Every row comes from one small tree of marks. Brackets hold a mark, then the marks that hang from it, in alphabetical order. Every link used is in the known rows. Which tree was each row made from?
Known rows
[vavebi gozep]: [-25.9   5.8   4.7  15.5  21.4  -9.9   3.2   0.8  -5.1   1.9   9.9   6.3
  15.5  -2.1 -20.3  -6.0 -31.2  11.4  -8.1   0.9   7.3   5.7]
[fotu [riselar [nokag gozep]]]: [-29.6  -3.8   4.2  22.7  24.5  -3.1   0.1 -15.6  -2.6 -14.8  18.8 -29.9
  13.3  -3.5 -29.4   1.0 -27.2  -5.3  -4.6  13.3  13.2  -7.0]
[riselar fotu [nokag [gozep lugub repi vavebi]]]: [-34.1   2.6  27.5   5.2  20.3  -8.6  22.6 -21.1   4.2   2.9  14.2 -14.2
 -11.5   8.7 -62.3 -12.4  -6.7 -33.2   2.3   8.7  10.0  -6.4]
[gipi [nokag [gozep fotu lugub] riselar] vavebi]: [-56.2 -13.6  22.0   5.9   7.0  12.3 -20.4   3.4  19.2 -18.9   6.7 -18.3
 -28.2  33.0 -34.7 -11.6  -5.1 -20.6  -8.3  28.4  29.0 -12.2]
[gozep fotu]: [-23.9   1.7  11.9  13.4  23.7  -4.4   5.1   3.4   0.3   1.2  11.2  -5.1
   9.9   9.8 -15.7  -0.7 -21.3  -8.3 -21.0   5.4  18.9  -4.2]
[vavebi [gipi nokag] [gozep fotu repi]]: [-39.9 -10.6  32.3  31.2  18.4 -11.6  10.5   3.5  20.0   7.7  27.3  16.1
   9.6   1.3 -18.6 -26.3 -26.6   3.6 -36.8   6.8  20.1  12.3]
[gipi nokag vavebi]: [-29.5 -12.3  18.2  10.0  13.7  -6.3  -6.1  12.1   5.9  -2.0   6.7   3.6
  -3.9   9.3 -16.7  -4.9 -21.4  10.8  -0.1  10.9  22.5 -17.4]
[gozep [fotu riselar] lugub repi vavebi]: [-32.7  -5.6  18.6   3.1  16.7  -3.8  30.0  -3.9   0.0 -14.7  14.4  -3.2
  -6.6  31.4 -38.3  -6.8 -17.2 -17.9 -14.3  -3.7  41.1  -6.0]
[repi gozep]: [-27.6  -0.5   6.9  30.8  20.5  -5.3   2.4   1.3 -11.3  -3.6  12.2  -0.2
   9.3  -5.1 -27.8  -3.0 -22.5   3.6  -5.0   7.8  14.4   2.2]
[gozep vavebi]: [-25.3   9.3  13.1   1.1  21.1  -5.8  14.3  -2.0  -7.6   1.5   4.5  -1.3
   4.6   7.0 -23.3  12.2 -21.1   0.5   5.3  -0.2  18.4  -7.4]
[nokag [gozep fotu]]: [-41.6   0.9  16.1  26.4  22.7  -1.4  -2.9  -5.6   7.2  -2.9   6.2 -11.3
   1.6   9.1 -21.0  -3.4 -14.6 -17.8 -25.0  10.5  17.4   0.1]
[repi [gozep fotu vavebi]]: [-39.9   6.2  18.7  27.3  23.2  -1.5   9.0  -0.7   4.1   4.1   8.0 -13.1
  -4.1  12.1 -38.2   7.1 -13.2  -6.9 -12.2   4.3  24.1   4.6]
[gipi [nokag gozep]]: [-40.1 -14.9  15.9  27.3  18.6  -2.4  -5.6  -4.2   5.6  -9.2   9.0  -9.9
  -5.1  -6.5 -19.1  -7.9 -15.4  -5.5  -7.6  16.7  16.9  -5.2]
[gozep [fotu [riselar nokag]] repi [vavebi gipi]]: [-26.5   3.9  27.5  12.6  23.3  -7.9  25.3 -11.6   8.5   2.8  32.0 -10.4
  15.6  11.4 -29.0   0.4 -26.8  -5.9 -22.2   1.0  26.7  -1.1]
[nokag [gozep lugub repi vavebi] [riselar fotu]]: [-49.9   0.4  15.1  -4.9  10.5   4.2  15.1 -19.3   2.7 -10.1   9.8  -7.7
 -20.5  14.4 -59.4  -4.9  -3.6 -33.9   4.1  14.7  21.1  -1.8]
[lugub [gozep repi]]: [-33.0  -6.8   0.9  25.0  23.9  -8.4  19.3  -7.0 -20.3  -1.2   9.9  17.1
   5.6   1.2 -15.2 -16.0 -21.9  -2.3 -16.0  -1.9  13.9  -4.9]
[gozep fotu lugub]: [-24.4   1.4  16.7   1.9  16.8  -1.9   7.7   5.5  -3.6  -5.4  10.3  -1.3
   1.7  22.7 -23.2  -6.1 -18.1 -17.5 -12.3   4.9  17.6  -7.3]
[gipi [vavebi [gozep repi]]]: [-33.5   3.6  16.2  15.1  15.6 -13.6   9.9   3.7   4.7   5.6   5.6  21.7
   6.0  15.0 -27.8 -23.1 -22.4  13.1 -17.0  -2.7  22.2   1.7]
[riselar fotu [nokag [gozep repi vavebi]]]: [-34.7   3.8  24.8  15.0  23.7 -12.4  21.2 -24.5   8.8  10.4  14.9 -19.5
  -2.9  -5.3 -56.5  -3.8  -8.7 -24.4  -7.3   8.1   9.4  -3.4]
[lugub [gozep fotu repi]]: [-38.1  -7.8   6.9  28.5  27.3  -6.1  18.6  -4.6  -8.5   1.5  11.4   8.4
   0.7   9.7 -15.2 -16.2 -18.2 -12.4 -33.5  -0.8  20.6  -1.7]
[repi [gozep [fotu riselar] lugub vavebi]]: [-40.4  -1.3  13.1  20.2  15.0   3.1   9.8   2.0  -1.7 -15.7  16.4 -15.0
  -8.7  25.3 -49.9   5.6 -19.3 -11.4  -3.5   1.9  33.0   2.1]

Write each row's tree
[-36.8   9.1   7.5  22.4  17.1  -5.5  -3.3   1.0   8.0  -2.6  28.4   6.9
  28.0   6.5 -20.0  -0.8 -40.9  11.0 -23.9  -0.9  16.1  15.3]  [vavebi gipi [gozep [fotu riselar]]]
[-53.5   6.9  38.2  11.9  17.7   1.6  19.8  -7.9   7.9   1.5  12.4  12.4
  -3.6  26.0 -30.5 -15.2  -7.5 -30.6 -20.8   3.1  19.8   6.8]  [nokag [gozep fotu lugub repi [vavebi gipi]]]
[-36.1  13.9  18.1  19.2  20.1  -8.7  -1.2   4.9   7.8  10.1  22.7  11.8
  26.1   6.5 -14.8  -5.7 -33.1   5.5 -24.2   3.1   5.1  15.4]  [vavebi gipi [gozep fotu]]
[-29.6  13.5  16.4   2.3  13.5  -5.7   0.4   5.5  -7.5   2.3  20.5  24.8
  22.9   9.8 -20.6 -12.2 -35.0   4.9   0.7   1.4  -1.7  10.5]  [vavebi gipi [gozep lugub]]
[-43.4   8.0  18.6  18.3  12.7   5.7   6.6   3.2   0.3  -6.7  26.7   0.5
   4.6  22.4 -42.1   7.6 -25.9  -8.8  -2.0   2.6  23.8  10.3]  [repi [gozep [fotu riselar] lugub [vavebi gipi]]]
[-44.5  -3.5   5.1  29.7  20.0   0.6  -3.2  -8.2   6.9 -15.0  13.3 -16.3
   4.4  10.5 -25.8   1.8 -20.5 -12.4 -23.8   7.9  27.2   0.3]  [nokag [gozep [fotu riselar]]]
[-37.7  -0.7  17.6  16.3  11.7  -5.9  13.9   1.7   5.5  -9.2  29.9  20.4
  16.6  21.1 -29.9 -23.2 -33.6  -2.9 -28.2  -2.4  23.8  14.7]  [vavebi gipi [gozep [fotu riselar] lugub repi]]
[-44.7  -0.9  13.5  22.5  27.2  -5.7  26.7  -8.2  -5.9   5.4   6.3   4.1
  -8.5  16.8 -25.6  -4.7 -12.7 -13.4 -23.0  -5.4  23.9  -3.0]  [lugub [gozep fotu repi vavebi]]
[-41.4  -4.5  27.3  -9.5  10.9   9.5   0.9   2.1   8.7  -8.6  24.2  -8.9
  -9.2  24.5 -26.7   6.7 -17.3 -15.2   1.0  19.5  25.0  -3.8]  [gozep fotu lugub [vavebi [gipi [nokag riselar]]]]
[-51.7 -19.7  23.7   5.1  12.0   6.1  12.9 -12.7   4.5 -22.0   9.3 -14.2
 -29.8  17.1 -39.7 -16.1  -2.7 -22.9   0.9  21.7  31.6  -9.0]  [gipi [nokag [gozep lugub repi vavebi] riselar]]
[-30.6   1.9  13.6  30.0  24.5  -5.2  10.7  -8.2   4.2  -4.8  23.2 -37.2
   1.0  10.1 -49.3  10.9 -22.6  -3.7  -8.9   7.5  26.0  -2.0]  [repi [gozep [fotu [riselar nokag]] vavebi]]
[-43.3   2.2  -2.0   7.2  15.1   2.7 -10.2 -15.6   3.3  -8.9  14.6 -17.8
  -0.1  -7.9 -40.3   8.1 -16.3 -18.1  -1.4  20.7   9.8  -1.3]  [nokag gozep [riselar fotu]]
[-28.9  13.5  23.8 -12.0  15.6  -1.2  13.3   3.2 -12.6   1.9  15.0  17.8
  12.9  14.9 -20.3   5.8 -25.7  -7.5  14.3   1.2   9.3  -1.7]  [gozep lugub [vavebi gipi]]
[-40.1  12.1  31.2  12.7  23.0  -9.7  18.0 -23.4  10.7  15.6  23.6  -3.8
  11.7  -7.3 -45.4  -1.6 -15.5 -20.1  -7.4   8.0   3.1   4.6]  [riselar fotu [nokag [gozep repi [vavebi gipi]]]]
[-31.8  -6.7  30.2  19.3  23.1  -7.1  16.8 -13.8   6.7  -4.8  13.8 -18.2
  -4.3  19.8 -36.6 -31.2  -8.2 -33.8 -26.1  14.2  17.0  -5.0]  [riselar [nokag [gozep fotu lugub repi]]]
[-53.7  -0.7  22.9   3.8  15.7   7.8  16.0 -13.8   8.1 -14.8   5.5 -15.5
 -23.0  31.8 -41.9 -12.5  -1.0 -36.9 -16.4  14.1  33.7  -0.2]  [nokag [gozep fotu lugub repi vavebi] riselar]
[-33.7  -1.8  18.1  25.8  21.5 -12.3  17.0  -0.3   9.8   4.1  13.5   6.2
   7.9  10.0 -25.5 -23.6 -21.5  -2.5 -37.6  -0.6  23.0   9.3]  [vavebi [gozep fotu repi]]
[-49.1   3.4   9.7  25.4  22.1  -1.8  22.1  -7.5  -4.4  -0.5  24.2  13.0
   8.0  15.0 -21.1   1.7 -28.5  -5.4 -22.2  -8.8  26.4   6.0]  [lugub [gozep [fotu riselar] repi [vavebi gipi]]]
[-29.6  -2.0  17.0  21.0  17.8 -13.0   9.3  -2.4  18.9  -0.4  19.9  -9.3
   7.3  23.5 -40.2 -19.7 -27.8   8.3 -29.5   2.4  29.4  -2.5]  [gipi [vavebi [gozep [fotu [riselar nokag]] repi]]]
[-32.8  -0.4  26.5   5.3  18.0  -3.8   8.2   3.2   2.2   5.4  19.4   7.4
   8.6  -1.3 -14.2   9.3 -25.1   6.3   4.8   8.4  14.8  -4.2]  [gozep [vavebi [gipi nokag]]]
[-34.5 -13.1  10.5  -2.2   9.1   1.2 -14.3   7.7   6.2 -12.3  10.6  -8.1
  -9.9  11.3 -20.2   0.2 -19.7   9.6   4.7  22.2  28.1 -18.0]  [gipi [nokag riselar] vavebi]
[-43.8   0.5   1.4  -5.1   9.6   4.6  -9.2 -12.6  -1.9 -13.8  15.0 -14.8
  -6.6   6.2 -49.8   1.1 -13.0 -28.8   6.6  21.0  11.2  -2.5]  [nokag [gozep lugub] [riselar fotu]]
